Each row comes from the steps of one path. Every step used is in the known rows, and no mark comes twice. Write the path behind each row, first mark first.
Known rows:
noko, rada, lozu: [-16 -10   2  -5  18  -2 -38   0   6   1 -10   7   7   1   1   4   0   5
   4   8   0  -9  20   4   6  -2  -4  -2 -15 -12  47]
retiv, lozu: [ 19   2   1  10 -17   0  -3   0   2  -2   5  -1   6   0   0  -3   1  21
 -12   1  19  -7  19   1   5   2   5  -3  -3   2   1]
lozu, zelutep, noko: [ 38   7  -1 -18 -74   1  -3   2   2  15  12  -4   1  -2  -3   3   8   6
  11   0   4  -4   9  27   8  -5 -10   0 -13   5   3]
ruge, lozu, raboled, rutale, zelutep: [ 11   1   1  -4  25  10   1   4   5   6 -11  -8 -15   0   5  12  -2   8
  -1  14  -9  -4  16 -10  30   4  24  -3 -25  -5  40]
noko, rada, lozu, zelutep, rutale: [ 25  -3   3 -20 -56   2 -50   1  -6   6   2   4   9  -2  11   9   0  11
   5  10  -2 -11  30  26  37  36 -19   1 -31  -9  47]
raboled, rutale: [  3   1   1  15  13  -7  -3   2 -20   2   0  -2 -22  -4   2  10  -2  -9
   5   3   1  -2   2   0   3   9  -2   3 -11  -1  21]
noko, ruge: [ -2   4  -3   0 -10  -2 -12  -1   0   2   2   7  10  15   2   1   7 -10
   4  -1   4   2  -6   1  -2  -1   3  13  -7  -9  15]
retiv, noko, ruge, lozu, zelutep, rutale: [ 33  18   0 -21 -83   3 -35  -1  -2   8  16   9   3  -1  14   2   5 -21
  11  -2  23   2   9  24  34  44  32   3 -25  -4  20]
raboled, lozu, femar: [ -2  -7   0 -22 -29  -9   4   3   6  -8  -2  -7 -10  -2  -1 -12  -1  23
  -3   1  -3 -10  14  -1 -18 -11 -32  -5 -19  -6  25]
noko, rada: [ -7   0   0   0  -2  -1 -32   2   8   3 -16   2   4   1  -4   3   3  -3
   3   2  -1  -1   7  -2   2   0   7  -2 -18 -13   7]
rutale, zelutep, noko, rada, lozu, tisi: [ 42  -3   5 -28  -8  -5 -20  -1  27  17  -3  -6  14   2  -2   5   8  -1
  15  13  -1 -12  21   2  32  -9 -21  -6 -19  -8  59]
rutale, raboled: [  1  -3   2  12   4  17  -1   0  23   1   7  -7  14   0   0   4   1  -6
   2   9   0   1   2   7   5   9  -1   0   2  -6 -10]
raboled, rutale, zelutep, noko, ruge: [ 14  14  -3  -4  -9 -11   1  -1   7  16  -3  -8  -7  16   1  14  16 -28
  23   8   8  -3  -1   1  10   0   9  16 -20  -9  42]
rada, noko, ruge, rutale, zelutep: [  4  31  -1 -18  28  -5   2  -6  20  17  -1  -7  -2  19  15   8  18   2
  14  17   5   7  -3 -11  12  16  30  10  -7  17  33]
ruge, noko, rada, lozu: [-19  -9   3  -8  32  -3 -36  -1   9   7  -6   6 -10  -1   2   2   1  14
  13  11   2  -5  24   8   8   0   8  -9 -14  14  49]
retiv, noko, ruge, rutale, zelutep: [ -1  19  -1 -20  -3  -4 -12  -7  24   7  -2   0  -2   9  11   2   8 -33
  16   2  25   6 -12 -16  12  24  37   4 -12  13  19]
zelutep, noko, rada, lozu: [ -4  -5   2  -9  -5  -2 -32   1   9  12  -4   3   8  -3  -8   3   9   3
  15   9   5  -9  24  20   0  -9  -2  -2 -18  -9  51]
rada, noko: [ 2 20 -1 -1 29 -1  9  0  2 14  5 -8  1 -1  6  5  9  7  7 12  5  1  0  2
 -2 -2  1  0  0  6 18]
ruge, noko, rada, lozu, degakev: [-15 -10   2 -12  31  -2 -52   2   8  19  -1   4 -11  -4  -1   7  -3  18
  11   9   6  -7  20  21   7   2 -21 -11 -40  15  52]
rada, noko, ruge, rutale: [  1  27  -1  -3  17  -3  -9  -3  -3  16   9   2  -5  10   9   5  16   8
  12  12   6   9  -1   4  -3  18  23  11 -10  19  33]
degakev, lozu, ruge, rutale, raboled: [ -7  -9   7   6 -68  20 -11   1  21  -7  19  -1 -22   8   3  -1   5 -12
   5  15   2   0  25   2  15  31  22 -12  -7  21  11]
raboled, rutale, zelutep: [  5   5   0   0  25  -9   8  -1   3   3 -11 -11 -18   4   8  13   1 -17
   6   8  -1  -5   1 -16  18   7   5   3 -10  -3  22]
lozu, zelutep, rutale, raboled: [ 41   4   3  -3 -70  21 -14   1  12   5  18  -9  17  -2  10   8   1  -1
   4  10  -2   0  11  31  35  48 -17   3 -13  -3 -10]
raboled, rutale, zelutep, noko, ruge, lozu: [ 11  14  -1  -7  -9 -11  -4   0   9  14  -4  -3 -18  12   0  11  16 -18
  18   7   4  -3  14   4  17   0  45   9 -18  -9  41]
rata, lozu, zelutep, noko, ruge, rutale: [ 40  14   1 -22 -78   0 -25   0  -7  12  33  12  -3   4   2 -10  13  12
  12  -1   6   3  22  33  14  14  17  11 -23  22  13]
ruge, noko, rada, lozu, zelutep, rutale: [ 21  -2   4 -23 -40   1 -48   0  -2  12   5   4  -7  -3  12   8   1  20
  14  13   1  -6  33  31  38  38  -8  -6 -30  18  49]
degakev, lozu, tisi: [ 30  -9   7  -6 -72   1   4   1   1   4  14   2   9  -3   0  -5   2   3
  -2   4  -9  -5  13  -6  24   0  -5  -3 -16   5   8]
ruge, noko, rada, lozu, rata: [-20  -9  -1 -10  16   0 -37   2  14  -7   6   7 -20  -5   1   6   0  14
  11  13   6  -8  18   7  -8  -3 -17 -13 -14  18  39]
rutale, raboled, lozu, tisi: [ 42  -7   7 -12 -22   7  -2   1  23   3   9  -6   0  -6   2   5  -2  -3
   2   8 -13  -5  14   6  27   1 -39  -4  -5  -4  16]
rutale, raboled, lozu, retiv, noko, ruge: [ 22   8   1 -14 -26   5 -21  -1  32   5  13   9  10   3   6   8   5 -41
  22   6 -14  -4  -2   6   4   7 -21   5 -20 -13  31]
rutale, raboled, lozu, femar: [ -1 -10   2 -10 -27   9   2   3  28  -8   6 -13   5  -1  -1  -9   0  16
   0  10  -3  -8  15   7 -14  -1 -32  -5 -16 -12  13]
zelutep, noko, ruge: [ 10   9  -3  -4 -33  -2  -7  -1   4  13   8   4  11  10  -7   1  15 -13
  16   1   9   2  -3  16  -9  -7   4  12 -11  -7  20]

Which path is each row?
[ 60   6   3   8 -88  21 -18   0  14   3  23 -11  22  -3  10   5   2  20
  -8  11  17  -7  29  31  39  50 -12   0 -15  -2  -8] => retiv, lozu, zelutep, rutale, raboled
[-20 -14   2 -10  14  -3 -29   1  10   1   0  -1  -2   0  -1 -12   0  38
  10  12   6  -9  25   8 -16  -1 -11 -14 -27   9  55] => ruge, noko, rada, lozu, femar
[  0   3  -2  -7 -10   0 -34   3   1  12   5  10  -1   8  -1   2   3   3
  -3  -3   4  -1   5  16   5   1  11   4 -30  -9  18] => noko, ruge, lozu, degakev
[ 11  -3   0  13  14  12  -4   6 -20   8   2  -5  -8  -5   0  13  -4   4
   3  10  -5  -1   2   3   9   6 -20   4 -28  -3  40] => lozu, raboled, rutale
[ 29   1   2 -13 -59  14 -27  -4  17  15  30   3  10   9   5   8  13   9
  19  14   8  -2  22  42  16  22   0  10 -17  12  48] => rada, lozu, zelutep, noko, ruge, rutale, raboled
[ 26  -2   4 -10 -16   7  -6   2  25  -1   6   2  -2  -2   1   8   0  -4
   8   9 -43  -8  14   8   9   2 -33  -2  -9  -6  11] => rutale, raboled, lozu, retiv
[ 12  -6   2  -4   7  21  -6   4  -5   2  18   4  17  -5   0 -11  -5  18
  -6   6  -6  -1  15   7  11  -4 -12   1 -17   4  13] => rata, lozu, raboled
[ -2  -9   1  -7  43   8 -31   3   8  10 -19  -7   4   4   6  18  -1   2
   8  23  -5 -13  22  -9  29   1 -17   2 -42 -16  88] => noko, rada, lozu, raboled, rutale, zelutep
[-16 -15   0  -8   0   0 -32   2   6  -6  -3  -1  14   1  -2 -11  -1  28
   0   9   4 -13  21   3 -18  -3 -23  -6 -28 -17  52] => noko, rada, lozu, femar
[ 19   8  -3 -23 -21  15  -1   2  29  18  -2  -2  18  14  -4   4  16   5
  10  12   0   0  12   5  19 -12  31   6 -24 -10  39] => rutale, zelutep, noko, ruge, lozu, raboled
[ 37   8   3 -17 -74   5 -19   2  -9   2  11   3  -8  -6   9   2   0  17
  -3   1  -6  -1  24  25  37  39  22  -4 -13   3   0] => ruge, lozu, zelutep, rutale
[ 37   1   3 -26 -83   8  -5   3  30  13  11 -11  -3  -4  -1   9   9   0
  14   8  -2  -8  23  34  18  -6 -24  -1 -16  -2  12] => rutale, raboled, lozu, zelutep, noko
[ 23   7   6 -15 -17   7 -16  -1  27   3  14   4 -18 -17   4   6  -1 -19
  18   6 -20  -1   9   8   8  29  -5 -11 -16  18  14] => ruge, rutale, raboled, lozu, retiv, noko
[ -3  10   1   7  -9  15 -23  -5  24   7  16   3   9   0   5   3   6 -32
  17   6  27  10 -10   8   1  36  29   4 -11   9   8] => retiv, noko, ruge, rutale, raboled
[ 37   4   5 -27 -85   8 -12   1  24  14  13  -8 -19  -9  -1   8   9  11
  15   9  -4  -2  28  36  20  16  -3  -3 -18  20  10] => ruge, rutale, raboled, lozu, zelutep, noko
[ 23  13  -3  -7 -18  -3 -18  -2   4   5  14  15  13   5   4   3   5 -34
  19  -3  -7   1 -17  -1  -6   7  -9   5 -18  -6  22] => lozu, retiv, noko, ruge
[ 39   3   6 -10 -38  10 -10   2  17   0  11   1   0  -7   5  10   1  -5
  11  11 -44  -5  18  20  25  39 -37   0 -15  -6  13] => zelutep, rutale, raboled, lozu, retiv
[ 30   2   3  -5  -1   1  -7   1  -7  -5  23  14   4  -3   3 -11  -3   7
   0  -1 -37  -4  14   4   4   1 -15  -1  -6   5  -2] => rata, lozu, retiv
[ 0 23 -4 -1 18 -3 -2 -2  2 15  7 -1 11 15  8  6 15 -3 11 11  8  4 -6  1
 -4 -2  4 13 -7 -3 34] => rada, noko, ruge
[  3  -5   1  -4 -12   4   1   3  -4 -11  23  -1  10  -3   0 -28  -3  28
  -8   0   3  -6  16   3 -18  -3 -14  -4 -12   0   1] => rata, lozu, femar
[ 14   0  -1  -2  24  10   5   3   3   9  -9 -13  -4   3   6  15  -1  -3
   4  15  -6  -4   1 -12  22   3 -12   3 -26  -5  41] => lozu, raboled, rutale, zelutep
[ -4   5  -1  -3  -9  -2 -17   0   3  -1   0  12  -1  11   1  -2   6   0
   0  -2   0   1  10   3   5  -1  40   6  -5  -9  15] => noko, ruge, lozu
[ 21   7   3  -8  -5   1 -44   2   7   2  13  16   9 -13   1 -10  -2 -24
  13  -2 -13  -4  12   0   4   7   1  -8 -28  -5   7] => rata, lozu, retiv, noko, rada
[  2  12  -1 -17   1  -5  -7  -5  18   3  -6   1  -3  19   9   3  10  -7
   6   5   1   5  -2 -13  14  18  29  10  -8  11  16] => noko, ruge, rutale, zelutep
[ -8 -12   2 -12  22  -2  -8   0  -1  -3  16   4 -39  11   8   2  -3   1
  12  10  12  -6  20   8   9   1 -16 -16  11  31  64] => rada, lozu, ruge, noko
[ 26   1   6 -11 -17   7 -11   0  20  -1   8   5 -18  -6   2   7   1   8
   9   9 -45  -2  19  10   9  22 -13  -5 -12  15  10] => ruge, rutale, raboled, lozu, retiv
[ 18  -3  -1   8 -35   1   3   2   3  -9  12  -9  14   0  -2 -18   0  44
 -16   2  23 -10  19   0 -20   2 -13  -7 -14  -5   7] => retiv, lozu, femar
[ 16  -2   2 -11  12  -2 -11  -2   2   2  19  11   4 -10   7   1  -5 -16
  14   3  -9  -9   3   5  -1   6 -22  -8  -8   4  47] => rada, lozu, retiv, noko
